What can hang from each mark
masu: bukig dogob duka goter pinif tulof
duka: masu
zunavo: masu
pinif: finin masu
dogob: masu
tulof: masu
finin: pinif
bukig: masu

Each row was made from one small tree. The marks that hang from a mark follow it in brackets, in alphabetical order. Every link used is in the known rows. Write each row's tree.
Known rows
dogob{masu{bukig goter pinif{finin}}}: [ 12.8  24.6 -27.5  11.0  -8.2  11.4  12.3 -18.4   9.6   4.5 -25.7 -28.1
 -27.5  -0.7  -4.7   1.1   2.4  -3.9  28.1]
zunavo{masu{dogob duka goter pinif{finin} tulof}}: [ 36.2   6.0 -74.1  -6.0 -30.8  21.5  11.2   8.2  23.8  20.7 -21.0 -38.7
 -20.9 -13.3  -8.9   8.6  -3.5  -7.3  -3.4]
duka{masu{bukig dogob goter pinif{finin} tulof}}: [ 30.1   5.2 -57.3   7.9 -23.3  11.3  12.4   0.8  10.9  21.2 -36.9 -42.4
 -24.5  -2.0  -4.0  13.7  12.1 -11.0  -0.5]
finin{pinif{masu{goter}}}: [  7.6  17.3  -5.3  -0.7  -4.7   1.5  12.9   2.6   4.5  -3.9 -24.8 -26.3
 -15.7   1.4  -2.5  16.9  -6.2 -11.5   0.2]
zunavo{masu{tulof}}: [ -7.3   8.7 -32.8  -2.3 -10.3   8.3   0.7  -6.1  21.0   6.2 -18.5 -21.6
 -17.0 -11.9   1.0   7.9  -8.2   0.4 -20.2]
masu{dogob duka goter}: [ 52.7   1.9 -38.4  -4.9 -30.3   0.1  14.9  27.5  26.0  21.3 -22.8 -34.4
  -5.8 -20.5 -12.8  -1.2  17.5 -11.6 -14.4]
tulof{masu{dogob duka pinif}}: [ 27.4  12.8 -45.8  -1.2 -26.0  15.6  10.0   4.7  14.6  12.0 -24.1 -31.9
 -18.8 -24.2 -13.1  -3.4   0.4  11.3  -1.6]
bukig{masu{dogob duka pinif tulof}}: [  3.2   4.6 -54.4   0.0 -35.9  19.2   5.5   1.7  22.0  15.8 -15.3 -34.3
 -15.2 -30.0   3.4   4.4   4.6  -6.9  -8.7]
bukig{masu{duka goter pinif{finin} tulof}}: [ 18.0  10.0 -52.2   1.2 -21.9  17.0  11.2  -7.8  16.4  16.5 -17.1 -33.1
 -18.2 -13.1   0.1   8.4   1.4 -17.3   8.4]
duka{masu{bukig goter pinif{finin} tulof}}: [ 22.3  11.7 -45.2   8.8  -9.8   9.0  12.1 -10.0   6.3  16.4 -36.9 -40.0
 -25.0   4.2  -3.0  12.6   5.7 -10.3   5.4]
bukig{masu}: [-12.7   6.8  -7.0   3.4  -5.1   3.5   3.2  -9.4  10.0   7.7 -13.5 -15.1
 -12.8 -17.6   8.9   6.1   7.7   0.7  -6.2]
dogob{masu{bukig duka goter pinif{finin} tulof}}: [ 23.4  24.4 -52.5   5.5 -24.0  13.9  12.9 -13.3  22.6   6.9 -27.8 -38.7
 -25.0  -9.9 -10.2  -0.8  -3.1 -14.6  21.0]
masu{bukig dogob duka pinif}: [ 43.5  10.7 -45.8  -6.2 -24.6  28.9  18.1  14.4  15.7  13.4 -30.9 -44.6
 -19.2 -25.4 -14.2  -3.7  12.1  17.5   5.4]
zunavo{masu{bukig dogob duka pinif{finin} tulof}}: [ 31.1   9.2 -69.3  -9.4 -24.6  34.0  12.0   2.6  20.7  13.5 -27.3 -41.0
 -26.5 -20.9 -11.0   7.0  -4.1  12.1   1.9]
duka{masu{bukig dogob pinif{finin} tulof}}: [ 11.7   5.1 -49.4   5.1 -17.7  17.3  12.5  -6.4   6.6  19.0 -37.7 -34.2
 -22.3 -14.8  -5.2  12.8   8.2   2.7   0.0]
pinif{finin masu}: [ -4.6  10.7 -16.2  -4.1   6.9   3.2  16.1 -10.5 -10.9   3.4 -29.5 -13.8
  -9.6 -22.1 -11.4  14.1   6.2  -4.7  14.8]
zunavo{masu}: [ -2.1   9.2 -17.0  -2.5  -0.8   5.8   2.9  -4.8  13.2   7.3 -17.1 -18.8
 -15.4 -11.3   1.1   5.2  -4.0  11.5 -12.6]
masu{bukig dogob pinif}: [ 24.0  10.4 -35.0   1.0 -17.5  29.2  14.7   6.0   9.3   8.9 -30.0 -35.2
 -24.2 -14.3  -7.6   2.1  13.1  17.6   4.7]
dogob{masu{duka goter}}: [ 13.6  18.6 -20.8   5.6 -19.0 -11.9   6.8  -2.6  24.4   8.8 -18.6 -26.2
  -9.6 -15.8  -4.2  -6.3   2.4 -15.8   1.6]
dogob{masu{tulof}}: [-25.4  17.3 -19.9   8.8 -17.2  -3.3   1.9 -18.3  23.3   1.9 -19.7 -13.8
 -12.9 -19.8  -0.6   0.3  -4.9 -13.5  -6.1]

Write each row's tree
[ 25.5   3.7 -64.2   0.4 -35.5  19.2  11.4   3.2  20.8  21.4 -17.1 -35.1
 -18.1 -19.9  -1.0   9.5   7.8 -18.1   2.7]
bukig{masu{dogob duka goter pinif{finin} tulof}}
[ 17.0   5.7 -33.1   5.1  -7.7  14.4  14.8  -4.7  -1.7  20.3 -36.5 -31.2
 -20.7 -14.4  -5.0  10.2  12.5  13.5   7.8]
duka{masu{bukig dogob pinif{finin}}}
[ 46.9  16.2 -49.3  -6.1  -6.9  23.4  14.0   0.3  12.5  12.3 -25.6 -43.4
 -28.0  -1.5  -8.7   3.9  -1.5  10.2  14.8]
zunavo{masu{bukig duka goter pinif{finin}}}
[ 35.1   4.7 -43.0   2.9 -17.8  21.1  21.0   5.9   6.0  21.7 -24.8 -23.8
 -17.4  -8.0 -12.1   9.3  12.9  -4.2  13.3]
masu{dogob goter pinif{finin}}
[ 40.0  15.4 -36.5  -0.3 -15.4  10.9  16.2   7.7  13.9  16.5 -22.3 -39.3
 -11.9  -8.2 -10.1  -2.8   4.4  -5.6   6.1]
masu{duka goter pinif}
[ 19.5  25.9 -50.9   7.2 -29.5   8.1   6.8  -7.3  28.3   3.4 -25.4 -45.5
 -24.3  -7.6  -4.6  -5.0  -2.6 -17.0   9.2]
dogob{masu{bukig duka goter pinif tulof}}
[ 48.2   4.6 -73.8  -4.5 -37.3  24.2  21.6  12.2  22.5  24.6 -27.0 -37.0
 -14.9 -19.8 -18.8   6.9   5.9 -17.7   4.0]
masu{dogob duka goter pinif{finin} tulof}
[ 20.5   4.1 -41.7  -2.1 -27.8  19.2  10.3   9.7  26.1   6.4 -31.9 -31.0
 -20.3 -18.9  -9.0   5.9  12.9  -1.7 -18.2]
masu{bukig dogob tulof}
[ 44.7   7.8 -64.6  -8.8 -26.9   8.8  17.9  14.4  12.3   8.0 -36.8 -44.7
 -18.5 -20.0 -17.2  12.8  14.6 -23.7   5.5]
pinif{finin masu{bukig dogob duka goter tulof}}
[ 46.3  11.2 -38.1   3.6 -23.7   6.3   6.8  11.7  20.7   4.9 -29.0 -36.2
 -29.1  -0.8  -8.5   1.1  13.2  -0.9  -8.4]
tulof{masu{bukig dogob goter}}
[  6.4  26.1 -26.7   4.6 -14.3  11.3   9.0 -13.1  16.2   2.6 -24.8 -34.5
 -20.5 -19.8  -5.3  -8.2  -2.2   7.9  17.3]
dogob{masu{bukig duka pinif}}
[ 29.5  14.0 -41.9   1.3 -13.7  28.9  14.5  -6.3   5.0   6.8 -31.8 -27.2
 -31.9 -12.8 -14.5   4.5   4.5  19.0  15.1]
tulof{masu{bukig dogob pinif{finin}}}
[ 63.1  15.0 -59.0  -1.6 -25.2  22.9  17.1   8.0  14.4  12.4 -31.9 -42.8
 -30.7  -8.8 -18.3   0.5   7.1   5.6  14.5]
tulof{masu{bukig dogob duka goter pinif{finin}}}
[ 31.4   4.1 -61.2  -7.9 -27.5   2.2  16.7  12.8  11.1  12.7 -31.0 -34.8
  -9.5 -25.1 -16.7  13.8  11.1 -29.7   0.8]
pinif{finin masu{dogob duka goter tulof}}
[ 11.4   5.1 -37.7   8.3 -25.8  11.0   4.6   3.9  13.5  16.0 -12.7 -31.7
 -19.7  -8.0   9.8   6.9  13.7  -9.2  -1.8]
bukig{masu{dogob goter pinif}}
[ 24.2  14.3 -17.6  -2.3 -15.3   8.5  13.9  12.6   8.7  -3.7 -29.9 -36.2
 -22.0   0.5  -4.4  16.8   1.8  -7.6  -0.8]
finin{pinif{masu{bukig dogob goter}}}
[ 16.0   2.6 -53.4  -9.0 -29.8  10.2   3.8  11.3  30.6  14.3 -19.5 -31.7
 -13.0 -27.1  -5.3   4.0  -2.6   0.0 -25.7]
zunavo{masu{dogob duka tulof}}
[  5.7  20.8 -31.4  10.6 -22.3  -2.6   2.6  -9.4  28.8  -0.7 -25.0 -32.0
 -23.9  -1.9  -0.4   0.2   2.5 -20.9  -2.2]
dogob{masu{bukig goter tulof}}
[ 37.1  14.9 -24.5  -6.4 -19.8   8.4  16.1  18.2  13.0  -1.0 -30.4 -42.2
 -19.2  -6.7  -8.4  13.2   1.2  -7.1  -0.1]
finin{pinif{masu{bukig dogob duka goter}}}
[ 22.1   7.5 -23.7   0.8 -16.5  -2.3   5.7   4.5  19.5  13.6 -13.7 -30.5
 -11.5 -14.0   5.0   2.1  10.7 -12.9  -6.5]
bukig{masu{duka goter}}
[ 59.6  16.1 -57.3   0.6 -30.9  16.6  10.6  13.8  20.3   9.2 -29.6 -50.0
 -29.7  -6.6 -12.8  -3.5   8.1   3.4   2.6]
tulof{masu{bukig dogob duka goter pinif}}
